What can hang from each mark:
dozag: razi rume
kilot: bazate butud rume votiveb zasen
votiveb: kilot
musibef: pegib zasen
butud: kilot nonul
bazate: kilot nonul
nonul: burunim butud
burunim: nonul
patine: ruko rume
zasen: kilot musibef
tovek: rume
pegib: musibef
rume: tovek

Each row was made from one small tree. The marks that hang from a mark follow it in brackets, in alphabetical order. Every link used is in the known rows. Write each row's tree.
Known rows:
zasen[kilot[rume] musibef[pegib]]: [-14  21 -38  13 -19 -22 -19  52 -12 -11 -24  15  28  13 -21  34 -11   2
   5  37  -6 -29 -26 -14  56  -3   7  -3  15 -29  23   4  29 -11  10 -21
 -28   5 -23  -7   4   3  12  -6]
burunim[nonul]: [ 25   7  -5   3   3  12   7   0  -1  -9   2   1 -19  -6   0   2  -6  14
   5   3   2  -6  -4   7  17  -7   5  -6 -13  14 -20   3  11 -12 -16  -4
  -6   2  -6 -13 -17   5   4   5]
patine[ruko]: [ -2   1   7 -11   5  -7 -17 -17 -19   6 -12  21 -14  -5  -7   1   1   6
   0   8  -4   7   4  14   2  -2  -4   6 -21  -7  -1   7 -18  -5  14 -13
   3  -7  -3 -11  -9   2 -20  -2]
votiveb[kilot[bazate[nonul[burunim]] rume[tovek] zasen]]: [  9  -8 -20  28  49  28  27   9 -35  17  -4 -51  -7  14  -3  24 -12 -13
 -35 -20 -36 -12 -17  -4 -23   6 -16 -28  43   4 -70   1  -1   4  58  14
   1   2   4  -6  29  -1   5 -19]
zasen[kilot[bazate votiveb]]: [  8  19 -20  23  28 -12   1  46 -14   6   9   8   8  17 -10  18 -11   1
 -11  13 -14 -17 -11 -11  -5   2 -24 -13  11  11 -14  10  20 -19  10 -13
  -8   5 -12 -16  16   1   5 -14]
zasen[kilot[bazate] musibef]: [ -7  24 -31  13   9 -17  -5  43 -13  -7  -7   4  21  14 -32  23 -19   0
   1  33  -5 -18 -18  -9  23   6  -1  -3   4  -8   8  12  14 -15   7 -10
  -9   1 -22 -17   1   0  19  -9]
nonul[burunim butud[kilot[bazate rume votiveb zasen]]]: [ 37  14   2   9  46  19  30  60   4 -10 -12 -42 -17  18   9  36 -24  12
 -48  -9 -52 -10   9  -8   2  -6 -24 -25  56  26 -69 -10  52 -39  21 -35
  -8  -6   5  -3  24  15  -6  -3]
dozag[razi rume[tovek]]: [ 25  -7 -16  -6 -31  30 -21 -29 -35   0   1  21  -4  27  -5 -44 -12 -27
   0 -18  42  17  26  -1  -5  -2  31  -8   5  13  10   4 -47  12   4   2
 -24   6 -21  16   1 -34  -6  38]
tovek[rume]: [ -1   3 -23   4   2  25  16   1  -3  10   3  28  -9  -6  -2  -5  16  -5
   3  -7  15  11  21 -10  -1  -6 -14 -18   4 -11  -6  19 -11  15   0  12
  -4   6   7  -6  -2   5   5  -5]
butud[kilot]: [  4   3   0   5  15  12  -2   8   7 -17  -3 -18   6   8   6  19  -6  17
 -12  20   0  -5   8   6   7  -7 -10   0  11   1 -10  -4  10  -3   9 -18
  -9   8  11 -16   6  -2   2   0]
nonul[butud[kilot[zasen]]]: [ 20   7  13  -4  26  12  10  17  11 -18 -14 -31   1   5   1  24 -14  14
 -26  -3 -21  -7  18  -4   1  -1 -18  -2  18  18 -29  -8  27 -19   5 -36
  -7  -3   9  -9  10   6  -9   0]
butud[kilot[bazate rume votiveb zasen] nonul[burunim]]: [  38   16  -15   29   56   41   14   60    0   -7  -13  -36   -6   34
   21   60  -50   16  -55   16  -49  -29  -19    6   22  -19  -36  -38
   54    6 -111  -18   47  -52   52  -16  -10  -10    6  -22   32    5
  -10  -16]
patine[ruko rume[tovek]]: [-22  -8 -32 -14  11   0 -24 -22 -30  11 -10  39 -26  -1  10  -5 -23  11
  15 -18  22  15  18  31   1   2  12   0 -27  -8   9   7 -62  -5  21 -15
   5   0  -5   1 -29 -24 -35   3]
zasen[kilot]: [ -1  11 -21   3   1 -13  -8  19 -16  -6   2   4   9  -1 -17  -5   4  10
   5  16   8  -7  -6  -4  -1   0  -6   2  -6   4  12   2   9  -3  -2 -13
  -5  17 -12 -15   2   1  11  -7]
kilot[rume[tovek]]: [  1  -4 -26  20  -1  22  -6  15 -14   2  -4  10 -25  24  17   6 -10   1
  -4 -18   1  -5   8   2  -5  -2   2 -11  12 -11 -28   2 -11  14  13  19
  -5   3  -7   2  10  -1  -9  -1]
nonul[burunim butud[kilot[votiveb]]]: [ 21  18   8  -7  29   6  27  48   7 -18  -1 -38 -10  -1   6  12  -3  18
 -28   2 -25  -1  15  -8  -1  -5 -10  -7  37  28 -32 -16  50 -39   7 -42
 -12   2   7  -3  10  11   1   6]
musibef[zasen[kilot[votiveb]]]: [-10  24  -9   5   0 -21 -11  33  -5  11  -4   2  29  16  -3  25   2  -8
   8   6   1 -18 -22  -7  31   4 -16  -1  14   1  30   9  26 -19   4 -34
 -25  -9  -7   2  11  16   7  -1]
zasen[kilot[bazate butud[nonul] rume[tovek] votiveb]]: [ 22  37 -43  48  44  14  -2  70 -19   1   2  12  -2  40  -1  32 -37   2
 -30   1 -12 -20 -10  -9 -16  -1 -30 -30  21  12 -67   4  27 -31  38   3
  -5  -9 -24 -22  33  10  -3 -17]
zasen[kilot[butud rume] musibef[pegib]]: [ -7  36 -38  26  -4 -16 -18  65  -7 -14 -27  13  32  22 -24  40 -23  -2
  -9  31  -6 -26 -23 -18  44  -2  -2 -10  21 -23   7   5  39 -18  20 -19
 -20  -8 -28  -9  13  16  13  -9]
kilot[bazate rume zasen]: [ 31  -7 -11  30  34  29   6  26  -8  17 -22  -8 -14  37   8  50 -43 -13
 -41 -22 -55 -17 -14   1   4  -1 -30 -35  37  -3 -74  11   3   0  26  14
   8 -14  -5   0  27   8 -14 -19]
bazate[kilot[rume zasen[musibef]] nonul[burunim]]: [ 14  28 -12   3  23  42  13  29  12 -10 -34 -61  -1  35 -30  21 -22  18
 -39   9 -35 -20 -16  -3   8  -1 -21 -36  68   9 -56 -42  43 -33  37   0
 -37 -10  17 -15  29  21  -1  17]
musibef[pegib zasen[kilot[butud[nonul] votiveb]]]: [ -3  48 -26  16  -5 -34 -22  50  -7  12 -22  10  54  24   2  52  -4 -20
  -2  22  -2 -28 -42 -14  63   3 -10  -5  24  -2  31   4  53 -42  28 -53
 -37 -25 -15   9  21  24  11   3]
butud[kilot[zasen] nonul[burunim]]: [ 22  14 -10   1  30  28   6  22  -2 -20 -15 -44   6   6   8  24 -28  24
 -29  26 -17 -13 -14  10  25 -14 -12 -13  28   3 -68 -24  35 -40  35 -28
  -5   3  10 -22  11   3   4  -6]
bazate[kilot[butud zasen] nonul[burunim]]: [ 23  42  -5   7  43  39  17  23  13  -7 -26 -68   7  32 -34   8 -20  14
 -45   0 -25  -7 -12  -5 -19   8 -29 -36  61  31 -60 -41  48 -41  38  -8
 -21 -18  17 -17  34  30   5  17]
pegib[musibef[zasen[kilot[bazate butud votiveb]]]]: [ -3  31 -15  20  10 -22  -1  24   7  19 -14  -6  41  26   2  51   0 -18
   2  11   0 -23 -34  -2  38  15  -4   5   7   0  12   9  34 -23  -2 -39
 -25 -16 -15   9  19  26  14   1]
votiveb[kilot[bazate butud[nonul] rume zasen]]: [ 21   0  -6  39  63  29  27  21 -21   9  -5 -41  11  14  -2  47 -37 -14
 -54 -15 -37 -14 -18  -4 -23  -2 -34 -31  33   4 -88   2  17 -12  64  11
  15 -15  -7 -14  34   8   3 -36]
kilot[bazate butud rume zasen[musibef]]: [ 28  19 -13  47  49  31   5  57   3  10 -33 -10   3  54  -8  67 -69 -22
 -55 -19 -55 -21 -17 -11   8   4 -35 -44  47  -9 -88  17  22 -15  39  13
  14 -37 -17  -2  33  24  -7 -22]
dozag[rume[tovek]]: [  5  -7 -29   1 -11  11 -17  -9 -30  -6  10  18  -2  21  -1 -25   2 -15
   9 -13  32  11  16  -5 -10  -2  16  -5  -2   0   7   7 -33  16   3   9
 -18   3 -12  12 -10 -18   4  15]
kilot[bazate butud[nonul[burunim]]]: [ 37  38 -19  29  47  18  18  40  -5   0  -3 -10   0  22  -5  31 -38  -9
 -43   2 -21   3 -14   4 -19   0 -12 -26  20  29 -77  -5  26 -44  41  10
  18 -32 -17 -11  23  17  10  -5]
burunim[nonul[butud[kilot]]]: [ 37  15   2  -1  17  18  15  12   7 -24  -2 -15 -20  -6   1  15  -9  25
 -10   6  -5  -8  12   7  13  -9  -2  -5  -5  29 -33  -5  28 -26 -14 -25
 -14   1  -1 -21 -12   8   0   9]

Write each row's tree:
[ -8  19 -17   9 -11 -19  -5   9   4  13 -19  -4  34  16   4  42   9  -9
  11  13   5 -22 -32   6  45  10   7  12   2  -9  23   3  24  -9  -9 -34
 -30  -6 -13  11  12  20  13   4]	pegib[musibef[zasen[kilot[rume]]]]
[ -3   0  -6  17  39   3  20   4 -21  13 -12 -49  28   3 -19  37 -11 -21
 -27   5 -37 -19 -31 -13   7  10 -13 -16  33  -6 -33   4  11  -8  52  -7
  -7  -7   7  -5  19  -3  12 -18]	votiveb[kilot[bazate[nonul] zasen[musibef[pegib]]]]
[ 25  24  -4  17  38  24   6  30  -1   1 -20 -30  10  16  -5  16 -42  -5
 -35 -12 -22  -6 -18  -5   2   1 -22 -26  26   6 -76  -9  32 -35  34 -11
  18 -23  -6  -5  18  23   0 -14]	kilot[butud[nonul[burunim]] zasen]
[ 22  40  -8  17  31  45   8  23  20 -15 -22 -38   0  40 -25  22 -19  19
 -46   4 -16 -11   1   2 -31  -2 -29 -34  47  26 -57 -39  36 -30  39  18
 -32 -20  13 -24  38  24  -7  19]	bazate[kilot[butud rume] nonul]
[ 13  27   0  32  45  38   7  57  23 -10 -22 -34  15  49  -9  50 -56  11
 -48  -3 -23 -30  -5 -14  10  -2 -48 -39  54  -5 -66 -24  56 -43  40 -11
 -24 -26   0 -18  36  21 -13 -14]	bazate[kilot[butud[nonul] rume votiveb zasen[musibef]]]
[-11  20 -15   5 -10 -24  -5   4   4  14 -17  -8  39  12   2  36  13 -11
  16  17  11 -19 -33   5  46  13  10  17  -2  -7  32   4  24 -12 -12 -40
 -28  -6 -12  11   8  19  17   5]	pegib[musibef[zasen[kilot]]]
[ -9  20 -14  13  -5 -21  -4  19   7  16 -17  -4  35  20   8  45   7 -10
   9  11   0 -26 -33   1  47   9  -1   8   7 -11  19   4  31 -15  -7 -37
 -32  -7 -11  11  15  21   8   1]	pegib[musibef[zasen[kilot[rume votiveb]]]]
[ 21  31   1  -1  28  42  12  25  24 -16 -38 -55   3  36 -30  32 -27  21
 -44   2 -38 -24   1  -5  -1   3 -31 -30  56  19 -57 -43  43 -38  32  -6
 -43 -18  17 -19  31  19 -15  17]	bazate[kilot[rume zasen[musibef]] nonul[butud]]
[ 25  11   5 -10  28  11  24  34   2 -18 -13 -48 -10  -3   0  11  -9  17
 -29  -2 -29   2  11  -4   4  -3  -9  -8  37  25 -39 -15  43 -30   8 -44
  -3   2   7  -2   9  13   4   4]	nonul[burunim butud[kilot[zasen]]]
[ 31  40  -5  43  62  16  14  60   8   8   5   1   8  37   6  47 -48 -14
 -47  -4 -30 -14 -13 -10 -15   0 -37 -35  26  23 -84   1  37 -55  44   6
   5 -40 -10 -12  32  15  -8 -14]	kilot[bazate butud[nonul] votiveb]
[ -5  25 -15  14   3 -25  -1  17   4  19 -13  -6  38  20   4  47   6 -16
   7  15  -1 -25 -35   1  44  14   0   9   5  -3  21   8  30 -19  -6 -40
 -30 -11 -12  11  15  19  13   2]	pegib[musibef[zasen[kilot[bazate votiveb]]]]
[ 41  15  -2   9  25  24  16  26   7 -21 -13 -18 -19   8  -1  36 -28  20
 -23   4 -24 -17   5   4  24  -8  -9 -15   9  21 -54   0  32 -30  -5 -21
 -13  -6  -5 -20  -5  10  -2   2]	burunim[nonul[butud[kilot[bazate rume zasen[musibef]]]]]
[-12   6   6  15  16  -6  -8  44  10  15 -23 -11  29  24   2  38 -30 -18
 -10  -1 -35 -35 -25 -30  55   8 -25 -18  38 -31 -12   9  35 -23  15 -35
 -18 -14   4  11   8   7 -12 -17]	kilot[votiveb zasen[musibef[pegib]]]
[ 27  26  -8  35  43  21   6  72  11  19 -40 -17   7  53   0  78 -51 -19
 -54  -8 -85 -46 -29 -23  35   2 -41 -48  69  -4 -86  -1  46 -46  45  -7
 -30 -34   5   3  37  15 -27  -7]	kilot[bazate[nonul[butud]] rume votiveb zasen[musibef[pegib]]]
[  3  31 -33  14   4  -4 -11  28 -18  12 -13   2  12  32  -5  33  -4 -10
  -2   3  -6 -16 -23   4  19   5  -8 -10  20   9   1   7  12 -14  20 -11
 -26 -13 -11  -2  20  16   8   8]	musibef[zasen[kilot[bazate[nonul] rume[tovek]]]]
[  30   21  -16   28   52   37   13   69    3  -11  -18  -36    2   36
   14   66  -56   15  -52   25  -49  -33  -22    2   37  -17  -32  -37
   56   -5 -104  -15   51  -56   53  -19  -14  -14    3  -22   28    5
   -7  -16]	butud[kilot[bazate rume votiveb zasen[musibef]] nonul[burunim]]
[  2   7  -1  16  40   8  27   9 -20  -4  11 -42  17 -15  -8   9  -5  -3
 -26   0  -1   1 -11  -5 -24  -2  -9  -9  14   8 -40  -8  20 -15  48  -2
  11  -4  -5 -12  16   4  17 -22]	votiveb[kilot[butud[nonul[burunim]]]]
[ 26  22 -35  26  37  38  11  47 -14  11 -36 -29 -21  48  -7  41 -45 -12
 -40 -20 -58 -21 -14  -6   9  10 -11 -38  57   4 -93  -2  14 -22  42  10
 -11 -22  -3   1  27  12  -9   4]	kilot[bazate[nonul[burunim butud]] rume[tovek] zasen[musibef]]
[ 25  35   6   6  33  37  18  36  28 -14 -17 -42  -6  35 -14  27 -13  24
 -45   0 -31 -22  10  -8 -22  -4 -38 -32  55  34 -55 -46  51 -48  32  -2
 -50 -16  22 -19  38  16 -22  20]	bazate[kilot[rume votiveb] nonul[butud]]
[ 21  33 -10  14  25  15   9  29   1 -10  -5 -12   5   7  -4   7 -24   2
 -25   3  -1   4  -9   0 -10  -4  -5 -15  12  15 -53 -13  29 -37  29   0
  13 -21 -11  -8  14  18   7  -3]	kilot[butud[nonul[burunim]]]
[ 10  17  15  32  50  14   2  48  13  16 -13 -18  15  34   5  29 -42 -16
 -36 -28 -33 -19  -9 -26   0   8 -48 -33  37  -3 -59   9  35 -25  22 -19
   7 -24   2   1  27  24 -16 -23]	kilot[butud votiveb zasen]
[ 21  28 -36  34  24  37   3  43 -13  -8  -9  -1 -20  30  13  14 -35   3
 -29 -16   0  -1   0   3 -15  -6  -3 -26  24   5 -81 -11  17 -22  42  19
   6 -18 -18  -6  24  17  -3  -3]	kilot[butud[nonul[burunim]] rume[tovek]]
[ -8   2  -4   4   0  -5 -12  16   1   8 -31 -14  26  13  -8  28 -24 -14
  -5   5 -22 -21 -23 -15  52   9  -5  -7  23 -28  -2   7  17  -7  10 -26
  -7  -9   0   9   1   6   0  -9]	kilot[zasen[musibef[pegib]]]
[ -2  29 -18  16   5 -22  -2  15   4  16 -18  -7  40  21  -2  47   2 -16
   4  13   3 -18 -35   4  37  15   4   9   3   1  16   8  27 -18  -3 -35
 -22 -15 -16   9  16  25  18   3]	pegib[musibef[zasen[kilot[bazate butud]]]]
[ 19  41 -41  46  44  15  -1  68 -17   6  -3   6  -4  46 -10  27 -27  -1
 -31  -2 -20 -20 -10 -13 -24   3 -31 -33  30  17 -62   3  22 -24  36   8
 -12  -8 -15 -20  36  15  -3  -7]	zasen[kilot[bazate[nonul] butud rume[tovek] votiveb]]
